Each row comes from the steps of one walk. Every step used is in the known rows, and no mark comes twice. Write the walk behind each row, first mark first.
Known rows:
lerasu-pulop: [  0.0 -17.1 -20.4 -11.9 -13.9   0.7   1.3  -2.2 -15.3  -9.8  -1.5  -8.7
  14.7   0.0   0.6 -19.8 -12.8   5.8  16.8  13.8  24.9   5.5  -0.1 -11.1
  35.1  11.2   8.2  19.5  -8.1  -8.1]
pulop-lerasu-povu-vagubi-lopas-garof-fanolo: [-18.6  -4.0 -76.4 -16.8  -3.2  19.3 -10.9 -31.2 -35.7 -12.4  40.9 -26.6
  17.6 -10.4 -14.3 -11.5 -16.1  10.1   5.5  37.1  22.1  15.8   5.0 -21.2
  65.8  26.5  -9.6   9.8 -14.4  18.2]
debi-rofa-povu-lerasu: [ -7.8 -55.6  -1.2  -3.3  -9.4 -27.5   2.4   5.2 -22.6 -10.2  -0.2  13.2
  29.4  -9.0 -16.2 -26.6 -23.9  -4.6   6.3  28.0  18.4  26.4  10.9   8.5
  56.0   8.5   9.9  28.8 -11.4 -35.0]
pulop-lerasu-munut-befu: [  9.0 -18.1 -35.5  12.5 -19.3  -7.7  33.9   5.1 -25.9 -14.5  22.2   4.9
  25.6   4.3   1.9  -7.6 -44.2 -24.7   2.8  32.2  46.5  -2.3 -12.5  -7.4
   7.5  22.3  39.4  29.9   2.8 -10.5]
vagubi-lopas-garof-fanolo-lerasu: [-30.6  25.4 -36.9 -28.3   3.5  18.3  -5.4 -22.5 -42.2  -4.3  35.4 -28.3
   8.5 -24.2 -12.7 -16.8   6.3  12.1  16.2  26.9  38.6   5.1   0.6 -17.5
  44.2   9.8 -27.1  -0.4 -25.3  -3.6]
vagubi-povu-rofa: [-11.0 -17.7  -1.8  -1.4  -0.1  -3.7   4.0   7.3 -15.1  -7.0  15.5  26.0
  25.2   3.9 -19.8 -15.1 -14.5  13.4  -5.5  -3.5  19.2  36.3   9.7   1.3
  49.0  18.9  21.6  45.6 -13.7 -18.5]
rofa-povu: [ -6.7 -41.1 -17.7 -20.5  -4.9  -6.3   7.3   4.2 -23.0 -15.3   8.5   9.8
  24.3  -4.7 -10.7 -19.4  -7.1   9.3   4.3  15.3  29.1  17.6   6.9  -3.4
  29.5   9.2   2.8  25.8 -21.5 -26.2]
lopas-garof-fanolo-lerasu-munut: [-16.3  22.7 -27.3 -13.7  -9.9   5.2  12.6 -18.5 -42.2  -8.9  30.6 -20.7
  23.4 -14.6 -10.4  -8.7 -23.2   2.4   7.5  32.1  55.3  -1.2 -14.5 -16.9
  29.6   5.6 -12.1   6.9 -29.3  -8.6]
debi-rofa-povu-vagubi-lopas-garof-fanolo: [-35.0 -23.0 -32.7 -30.0  22.1   1.5 -13.9 -12.0 -41.8  -8.4  28.6 -13.2
  23.0 -22.7 -21.0 -23.7  10.9  21.9  -1.0  26.0  19.4  28.6  29.2  -1.9
  65.2  13.5 -16.6  12.4 -26.1  -6.5]
lopas-garof-fanolo-lerasu: [-22.8  26.2 -19.7 -25.7  -9.8   8.3  -1.7 -16.1 -38.4  -8.4  22.1 -25.6
  11.7 -17.5 -16.1 -17.1  -7.8  14.6  12.1  23.7  42.5   0.7 -12.2 -18.3
  38.6   2.2 -19.0   2.7 -34.0 -14.5]
fanolo-garof-lopas-vagubi-povu: [-31.3   2.8 -32.6 -25.3  -2.1  15.7  -3.6 -14.7 -18.5   0.5  10.0  -5.2
  19.3 -13.0 -27.1 -12.5  -0.1  18.3  10.4  16.4  11.2  15.3  19.8   9.8
  53.4  18.3  -9.2  11.1 -35.8  -3.9]
debi-rofa-povu: [-17.4 -50.0   5.4 -10.9  -0.6 -26.3   5.4   9.6 -24.2 -16.2  -2.6  15.5
  25.3  -0.7 -23.3 -21.4  -9.0   7.3   4.3   9.1  21.0  23.4  19.5   9.6
  35.4   5.5  10.2  30.6 -20.5 -30.3]
rofa-povu-lerasu-fanolo-garof-lopas-vagubi: [-22.6 -28.4 -46.0 -31.0 -17.8  14.5 -15.9 -22.4 -16.8   9.2  -1.6 -21.3
  33.0 -27.0  -7.6 -21.5 -11.8  -2.2  14.7  49.9  17.1   3.8  -2.3   0.3
  69.5   9.3  -5.1  -5.8 -38.4 -15.6]
garof-lopas-vagubi-povu-lerasu-pulop: [-12.6 -23.3 -34.0  -4.3 -17.7  12.5  -8.0 -21.7  -8.4   2.0   0.9  -6.7
  40.8  -7.3  -2.1 -21.4 -22.7   1.2  19.1  37.2  12.1  27.5  14.7   1.2
  77.5  31.1   4.6  15.8  -5.6  -6.4]
lerasu-munut: [  2.6 -20.0 -28.2  -6.6  -3.6  -6.8  20.1   0.8 -23.1 -12.0  17.8   4.1
  18.7  -3.2  -5.8 -13.5 -23.4  -4.6   3.0  17.2  35.5   6.3  -3.4  -4.3
  13.0  15.6   8.3  30.1  -4.1 -11.1]
debi-rofa-povu-vagubi: [-11.8 -53.0  -8.4 -14.2  11.4 -15.8   1.6   4.3 -23.8 -17.9  13.8  21.5
  36.2  -4.5 -20.4 -26.2 -18.6  11.3  -0.2  17.9  16.0  28.6  29.6  10.3
  46.5  21.7   7.1  33.7 -14.8 -23.3]
rofa-povu-vagubi-lopas-garof: [-18.0 -35.4 -53.8 -36.9  25.1  16.3  -1.8 -13.2 -38.5 -13.8  30.8  -2.1
  26.6 -21.6  -6.9 -25.3   7.0  15.3   2.1  29.6  20.1  23.1  27.4  -8.6
  50.0  19.8 -20.7  19.6 -11.5  -4.9]
povu-lerasu: [  6.5 -20.0 -26.1  -9.6 -12.1  -3.9   2.6  -1.9 -17.4  -4.5  10.6  -2.0
  11.5 -13.6  -5.0 -26.2 -22.3  -3.5  10.1  27.0  20.7  11.0  -9.4  -6.6
  42.8  13.7   1.5  24.7  -0.4 -21.9]
lopas-garof-fanolo-lerasu-pulop: [-19.2  24.1 -20.5 -18.7 -20.8  11.6  -6.4 -21.0 -34.6  -6.8  10.6 -34.1
  19.9 -12.6  -4.1 -15.5 -12.5  12.2  21.0  30.1  45.5  -1.9 -12.0 -23.8
  50.6   2.6 -11.5  -3.7 -33.4  -5.6]
rofa-povu-lerasu-fanolo-garof: [ -4.8 -32.4 -35.9 -21.1 -20.6   4.6  -9.5 -15.0 -17.6   6.0   3.5 -11.9
  23.3 -23.0  -4.3 -19.2 -21.2  -6.6   8.8  46.1  27.6  -4.1 -16.8  -8.5
  61.8  -2.1   9.6   5.8 -32.4 -18.6]
munut-lerasu: [  4.2 -22.9 -10.0 -15.3 -13.1   0.3   7.0   1.4 -18.9  -6.9  -0.7   8.1
  13.4  -9.5   7.0 -28.1 -21.9   5.6   7.6  20.7  35.4   7.8  -4.2  -5.1
  24.2  12.0   5.7  21.4 -11.9 -15.8]
vagubi-lopas-garof-fanolo-lerasu-munut-befu: [-21.2  21.7 -45.5 -13.4   1.3  17.8  14.0 -21.1 -50.7  -9.0  37.7 -22.6
  15.8 -16.3   2.0  -6.8 -14.1  -9.0   7.6  39.3  60.9  -3.8  -5.8 -18.7
  21.1  12.6   3.9   8.7 -24.6   3.1]
povu-vagubi-lopas-garof: [-13.9  -6.9 -56.7 -34.8  24.8  19.8  -2.8 -14.7 -35.0  -8.1  33.3 -13.8
   8.9 -22.9  -7.0 -27.9   7.4  12.2   5.7  21.7  13.9  13.9  20.0 -11.4
  45.0  22.0 -19.4  18.7   0.8   3.4]
munut-lerasu-fanolo: [  2.7 -23.2 -19.8 -17.6 -17.0   7.6  -2.5  -6.5 -10.4   2.3  -6.1  -3.8
  14.8 -12.3  11.9 -29.1 -23.6  -5.0   7.9  27.7  37.7  -2.0 -14.6 -10.8
  29.1   8.2  19.1  13.1 -11.0 -10.7]
rofa-povu-lerasu: [  2.7 -48.3 -23.9 -13.1 -12.3  -7.6   4.2  -0.5 -22.8 -10.0   9.4   9.2
  28.5 -12.1  -5.3 -24.5 -23.0  -1.4   6.1  34.9  26.5  19.6  -2.2  -4.0
  49.2  12.7   2.4  24.3 -12.1 -31.0]
munut-lerasu-fanolo-garof-lopas: [-12.7  -4.9 -29.6 -34.2 -24.3  15.2 -11.6 -16.1 -18.4  13.3  -5.3 -24.1
   6.2 -22.0   7.3 -24.3 -14.9   0.7  11.2  33.2  29.0 -17.9 -16.0  -7.6
  40.7  -2.2   8.4 -10.4 -39.8   2.3]
povu-vagubi: [  1.6 -18.1 -33.6 -21.2   8.5   8.2   2.7  -2.4 -19.0 -12.6  26.0   5.9
  17.5  -7.4  -7.9 -27.0 -15.8  12.3   2.4  16.7  18.2  13.8  10.4  -5.1
  33.0  25.6  -0.3  29.2  -3.6  -9.7]

Write each row's walk:
[  4.8 -22.5 -34.2 -11.4 -17.7   1.9  -6.4 -10.5  -9.9   5.4   5.7 -13.9
  13.7 -15.5  -0.3 -26.8 -24.2 -12.7   9.8  33.3  22.9   0.6 -19.5 -12.8
  48.0   9.8  14.8  16.5  -0.7 -16.7] -> povu-lerasu-fanolo
[-18.9   3.5 -29.7 -34.2 -10.5   5.9  -2.2  -4.0 -27.4  -0.5  10.0 -21.1
  -0.8 -15.9 -17.0 -16.7   1.0  13.0  11.1  14.5  14.8  -6.4  -1.8  -3.6
  33.4   1.1  -9.1   1.4 -37.6  -4.3] -> fanolo-garof-lopas
[ -8.2 -21.6 -36.9  -2.3  -9.1  12.6  -7.3 -22.8  -0.3   6.2   4.0   0.6
  34.7 -13.1  -9.9 -22.7 -25.4  -5.9   8.7  35.1  19.2  22.0   3.2   0.2
  67.6  26.2  14.0  25.6   1.4 -16.1] -> lopas-vagubi-povu-lerasu-fanolo
[-24.9 -16.6 -55.2 -40.9  19.8  20.9 -11.3 -19.2 -41.1  -7.0  38.7 -18.6
  22.3 -25.4  -8.1 -21.7  13.0  23.4  -1.2  31.7  26.4  23.1  15.6 -14.5
  58.6  16.7 -24.4   9.4 -27.4  -1.9] -> rofa-povu-vagubi-lopas-garof-fanolo
[-11.5  13.4 -14.9  -8.3 -23.1   8.8  -5.8 -15.6 -21.5  -6.7  16.3 -14.9
  24.4  -3.3  -1.4 -14.9 -22.0   7.1  23.2  27.1  45.2   2.4  -9.7 -16.3
  47.6  14.9  -1.1   4.4 -27.7  -8.2] -> garof-fanolo-lerasu-pulop
[-24.8   3.7 -49.9 -21.6 -20.8  14.0  -5.6 -17.1 -11.9   7.8   6.0 -31.6
  20.7 -17.6 -16.4 -15.3 -12.3  -4.8  21.4  35.9  14.6  -9.6  -5.0  -1.8
  50.0  15.3   0.5 -12.0 -23.6  -1.3] -> pulop-lerasu-fanolo-garof-lopas-vagubi
[  5.7 -18.7 -35.4   6.9 -15.6 -10.9  29.3   0.1 -20.6 -11.4  27.0   3.9
  28.2  -1.8  -6.7  -9.9 -38.8 -15.9   7.1  27.2  38.1   3.1  -9.7  -4.7
  21.5  23.8  14.3  25.5   7.8 -10.9] -> pulop-lerasu-munut
[  5.1 -25.2 -24.6   7.3 -20.9   1.6  -1.3 -13.3  -8.9  -0.9   5.4   6.0
  31.6  -2.9   0.0 -20.3 -31.5  -3.6  13.2  34.0  24.2  18.9  -0.4  -8.7
  71.0  21.2  16.0  27.5   1.6 -10.3] -> vagubi-povu-lerasu-pulop
[  3.2 -38.4 -20.2 -12.0 -23.7   0.4  -0.1 -10.7 -20.1 -18.8  -8.4  11.6
  16.1   4.9   3.9 -19.4 -36.3   3.7   6.4  23.7  34.2  12.2  -1.6  -9.1
  30.6  12.7  14.3  29.8 -22.1  -4.8] -> munut-lerasu-povu
[ -8.6 -57.2  -9.0  -4.9 -13.8 -21.0  -7.9  -4.4 -14.4  -1.1  -5.7   1.7
  31.8 -12.0 -11.4 -25.9 -25.8 -13.2   6.5  35.3  20.7  14.6  -0.1   2.2
  60.9   4.8  24.1  20.5 -11.3 -31.0] -> debi-rofa-povu-lerasu-fanolo
[-39.5 -13.2 -26.4 -25.9  18.2   4.7  -9.9 -20.9 -46.2 -12.3  38.6  -5.3
  35.9 -21.6 -21.7 -22.7  -3.7  14.4   8.0  36.5  32.1  24.8  31.0  -1.8
  69.0  18.6 -20.8   9.8 -29.3 -10.5] -> debi-rofa-povu-vagubi-lopas-garof-fanolo-lerasu
[-13.6  -4.2 -39.7  -8.5 -12.8  18.0 -11.6 -24.8  -3.1  12.3   5.1  -7.0
  27.1 -20.6 -14.2 -17.5 -22.1  -0.8  10.4  40.9  18.2   9.7  -2.6   2.3
  73.6  14.9   9.7  14.4 -17.8  -9.7] -> lopas-vagubi-povu-lerasu-fanolo-garof
[ -4.9  10.0 -23.4  -1.1 -15.0   5.3  17.9  -9.6 -35.5 -12.9  31.4  -2.2
  24.6  -1.6   0.4  -5.6 -37.7 -10.1   4.2  33.8  64.5  -3.6 -15.2 -12.3
  11.5  17.4  24.3  20.0 -28.0 -10.9] -> garof-fanolo-lerasu-munut-befu
[-19.0  -2.8  -7.4  -6.0 -21.5   1.7 -11.2 -13.0 -27.5 -17.3  21.1   6.1
  26.7   9.4 -19.2  -5.2 -31.5  13.0   5.5  13.3  37.8  24.1  -6.7 -13.4
  50.7  16.7  14.8  29.4 -44.7 -11.7] -> garof-fanolo-lerasu-povu-rofa
[  2.5 -59.4 -10.6  10.7 -12.9 -28.0  21.0   5.9 -31.9 -14.8   3.9  20.1
  38.1  -1.9  -0.9 -14.9 -44.0 -24.8  -2.9  41.6  41.3  17.4   3.8   6.5
  33.3  12.1  42.2  38.3 -10.7 -28.6] -> debi-rofa-povu-lerasu-munut-befu
[ -6.1 -21.1 -28.2  -0.5  -3.5   6.3   0.9 -12.3  -8.3  -3.2  11.1  13.4
  33.6  -9.4 -13.9 -22.3 -22.9   3.0   8.1  28.5  18.1  32.7  13.1   6.1
  62.3  30.6   1.1  34.9   1.9 -21.6] -> lopas-vagubi-povu-lerasu
[-18.8  -3.9 -43.1 -31.6  12.5   9.5   1.6  -8.1 -34.2  -7.1  17.9 -19.4
  -0.4 -19.9  -9.4 -23.1  16.0   9.8   9.9  13.5  18.1   8.8  10.7 -11.7
  33.0   6.6 -18.0  14.9  -5.4  -3.6] -> vagubi-lopas-garof
[ -0.8 -30.7 -38.2   1.7 -27.3  -7.7   7.8  -7.5 -18.2 -20.9   9.7   2.2
  19.8  10.7 -17.5  -9.6 -36.6  -5.1  11.8  21.1  23.4   9.7  -2.9 -10.4
  36.2  20.3  17.4  27.6  -7.6  -5.3] -> pulop-lerasu-povu
[-27.6 -41.2 -31.4 -28.8  27.7  -3.7  -3.6  -7.9 -39.7 -14.5  20.2   2.0
  28.2 -18.3 -17.7 -27.8   5.8  12.9   2.2  24.8  11.3  29.2  40.7   4.6
  57.6  16.0 -11.0  23.9  -9.9  -9.5] -> debi-rofa-povu-vagubi-lopas-garof
[  7.2 -27.9 -32.6  12.1  -9.5  -5.4  19.4 -10.9 -17.3  -3.1  24.1  17.5
  34.7  -6.3  -5.1 -12.3 -43.2 -13.6  -2.1  36.0  34.9  20.9  -3.6  -1.2
  50.0  23.9  18.0  38.8   5.3 -13.7] -> vagubi-povu-lerasu-munut
[-14.4  15.2 -15.1 -15.5 -12.2   5.2  -0.9 -10.3 -26.1  -8.7  28.0  -8.9
  16.0  -9.1 -14.9 -16.2 -16.9  10.1  14.1  21.0  42.7   5.0 -10.0 -10.7
  34.6  13.5  -7.4   9.8 -28.3 -17.8] -> garof-fanolo-lerasu
[-10.3 -24.9 -52.7 -15.2   7.5  20.6  -5.1 -29.4 -29.4 -24.0  39.4  16.2
  30.7   0.9 -10.1 -17.4 -30.4   2.0  14.7  34.4  25.6  17.3  26.9  -7.8
  50.2  40.3  -5.0  31.5  -7.2   9.3] -> fanolo-lerasu-povu-vagubi-lopas
[ -9.2 -46.0 -49.1 -27.4  22.1  14.1  -0.3  -8.5 -26.7 -13.4  36.7  14.2
  31.5 -13.4  -3.9 -23.8  -2.1  10.3   3.4  27.5  19.7  26.9  28.9  -0.7
  46.3  33.3  -8.2  28.7  -5.6  -8.1] -> rofa-povu-vagubi-lopas
[ -0.1 -39.6  -2.4  -6.4 -21.0  -4.9  -3.5   0.1 -19.9 -16.6  -6.8  24.6
  23.9   8.6   3.7 -18.2 -37.6   7.5  -0.7  12.5  31.2  27.3  -0.9  -7.6
  41.1  14.1  28.6  40.5 -25.9  -9.0] -> munut-lerasu-povu-rofa
[-15.4  -1.2 -24.6 -11.2 -23.9   5.5  -7.6 -23.0 -28.3 -20.2  19.9  -4.7
  19.2   4.8 -17.9  -7.2 -30.7   9.4  12.0  23.9  42.5   9.1  -7.2 -14.7
  40.7  14.5   0.8  18.2 -40.1  -6.7] -> garof-fanolo-lerasu-povu
[-18.9  -1.8 -48.4 -30.4 -18.4  17.8 -16.5 -23.5 -12.8  15.1  -0.3 -33.5
  14.8 -27.3  -7.8 -23.4 -11.4  -2.9  19.0  42.0  10.3  -5.4  -8.8  -2.5
  62.5  10.1  -2.7  -7.9 -26.6  -5.4] -> povu-lerasu-fanolo-garof-lopas-vagubi
[-15.5  17.9 -58.4 -16.8  12.6  27.9  10.3 -27.0 -50.4 -11.0  54.1 -15.8
  26.4 -18.8   5.7 -11.8 -22.3  -4.7   1.0  47.2  56.2   2.4   4.5 -17.8
  33.0  28.2   1.5  13.8 -18.3   9.8] -> povu-vagubi-lopas-garof-fanolo-lerasu-munut-befu
[-22.3  20.3 -50.0 -25.8   4.7  30.5 -14.3 -33.2 -37.7  -4.3  37.7 -28.7
  27.2 -20.3   2.6 -21.8  -7.1  13.1  20.6  42.4  36.6   7.6  10.6 -22.3
  67.9  25.1 -22.5  -1.7 -17.1  12.9] -> povu-vagubi-lopas-garof-fanolo-lerasu-pulop
[-20.3   0.4 -39.0 -35.9 -15.5  12.0 -11.6 -13.8 -19.7   8.9   4.1 -33.3
  -0.5 -18.4 -13.4 -16.5  -0.7   3.2  11.0  20.6  15.8 -18.2 -12.3  -9.4
  38.8  -2.8   3.2  -7.3 -37.3   0.8] -> lerasu-fanolo-garof-lopas
[-26.9  14.9 -44.9 -33.8   7.1  13.2  -8.2 -13.2 -36.8   0.2  26.4 -36.6
  -4.8 -23.9 -12.1 -18.0  21.6  18.0   7.1  14.7  25.1   9.4   0.1 -18.0
  40.6   3.4 -22.4   2.4 -22.2  -0.9] -> vagubi-lopas-garof-fanolo
[-16.1 -19.9 -34.6 -10.1  -6.4   9.2  -2.9 -16.4 -14.3   1.5  10.2   1.6
  32.6 -12.2 -14.4 -23.0 -17.2   2.6  10.0  30.2  10.9  30.4  15.3   6.8
  64.9  31.6  -3.0  20.9  -6.9 -15.5] -> garof-lopas-vagubi-povu-lerasu
[ -1.0 -46.0 -31.9 -23.3   8.9   4.3   2.8  -2.1 -23.0 -17.1  23.2  16.9
  33.7  -6.9  -8.9 -24.8 -16.6  13.9  -0.4  24.6  23.7  22.2  16.6  -2.3
  40.2  24.8  -0.9  30.4 -16.0 -18.1] -> rofa-povu-vagubi
[ -3.7  -6.7 -12.4  -6.5 -18.9   4.5   4.4 -11.3 -20.2 -13.5   7.4   0.8
  29.2   1.2  -0.4 -19.2 -26.9  -1.9  26.1  26.1  37.3   1.6   0.9 -10.7
  39.1  17.6   4.3  16.6 -11.3 -11.1] -> fanolo-lerasu-pulop
[-16.1  -6.5 -44.9  -5.8 -10.7   9.5   7.3 -21.6 -19.1   7.5  19.3  -1.1
  36.3 -18.5 -12.8  -9.8 -30.5  -3.9   7.4  44.7  24.2  14.7   7.3  10.3
  64.8  25.1  -2.8  16.5 -21.6  -3.1] -> fanolo-garof-lopas-vagubi-povu-lerasu-munut
[-29.1  -5.0 -49.2 -35.6  15.7  25.8  -8.6 -27.9 -46.3 -11.4  48.3 -10.3
  34.6 -25.5  -8.2 -19.8  -2.2  17.0   7.7  43.0  40.1  18.4  17.3 -13.6
  61.8  23.7 -28.9   5.8 -30.2  -5.4] -> rofa-povu-vagubi-lopas-garof-fanolo-lerasu
[-26.3   5.1 -32.9 -35.7  -4.4  13.0  -4.7  -9.2 -22.3  -1.6   5.9 -20.4
   9.0 -16.6 -19.3 -18.3   4.8  17.0  15.9  16.4  10.2   3.0  10.6   5.7
  36.9  11.8 -17.1   1.6 -36.6  -6.3] -> fanolo-garof-lopas-vagubi
[-10.5  -4.8 -44.9 -26.9 -24.5  10.6 -15.5 -18.3 -18.1  14.7   4.3 -34.4
   5.4 -26.0  -4.9 -22.4 -15.0  -7.7  13.6  39.8  14.6 -14.0 -21.9 -10.1
  58.5  -0.2   3.6  -6.6 -28.9  -4.3] -> povu-lerasu-fanolo-garof-lopas
[-24.6 -13.4 -28.8 -18.7   2.1  11.2  -0.3 -11.2 -14.2  -6.4   9.9   2.1
  27.9  -4.8 -22.1 -18.8  -2.4  14.4   7.8  11.3  12.2  28.6  24.0   8.3
  45.0  28.7  -3.8  22.8 -16.1  -9.5] -> garof-lopas-vagubi-povu
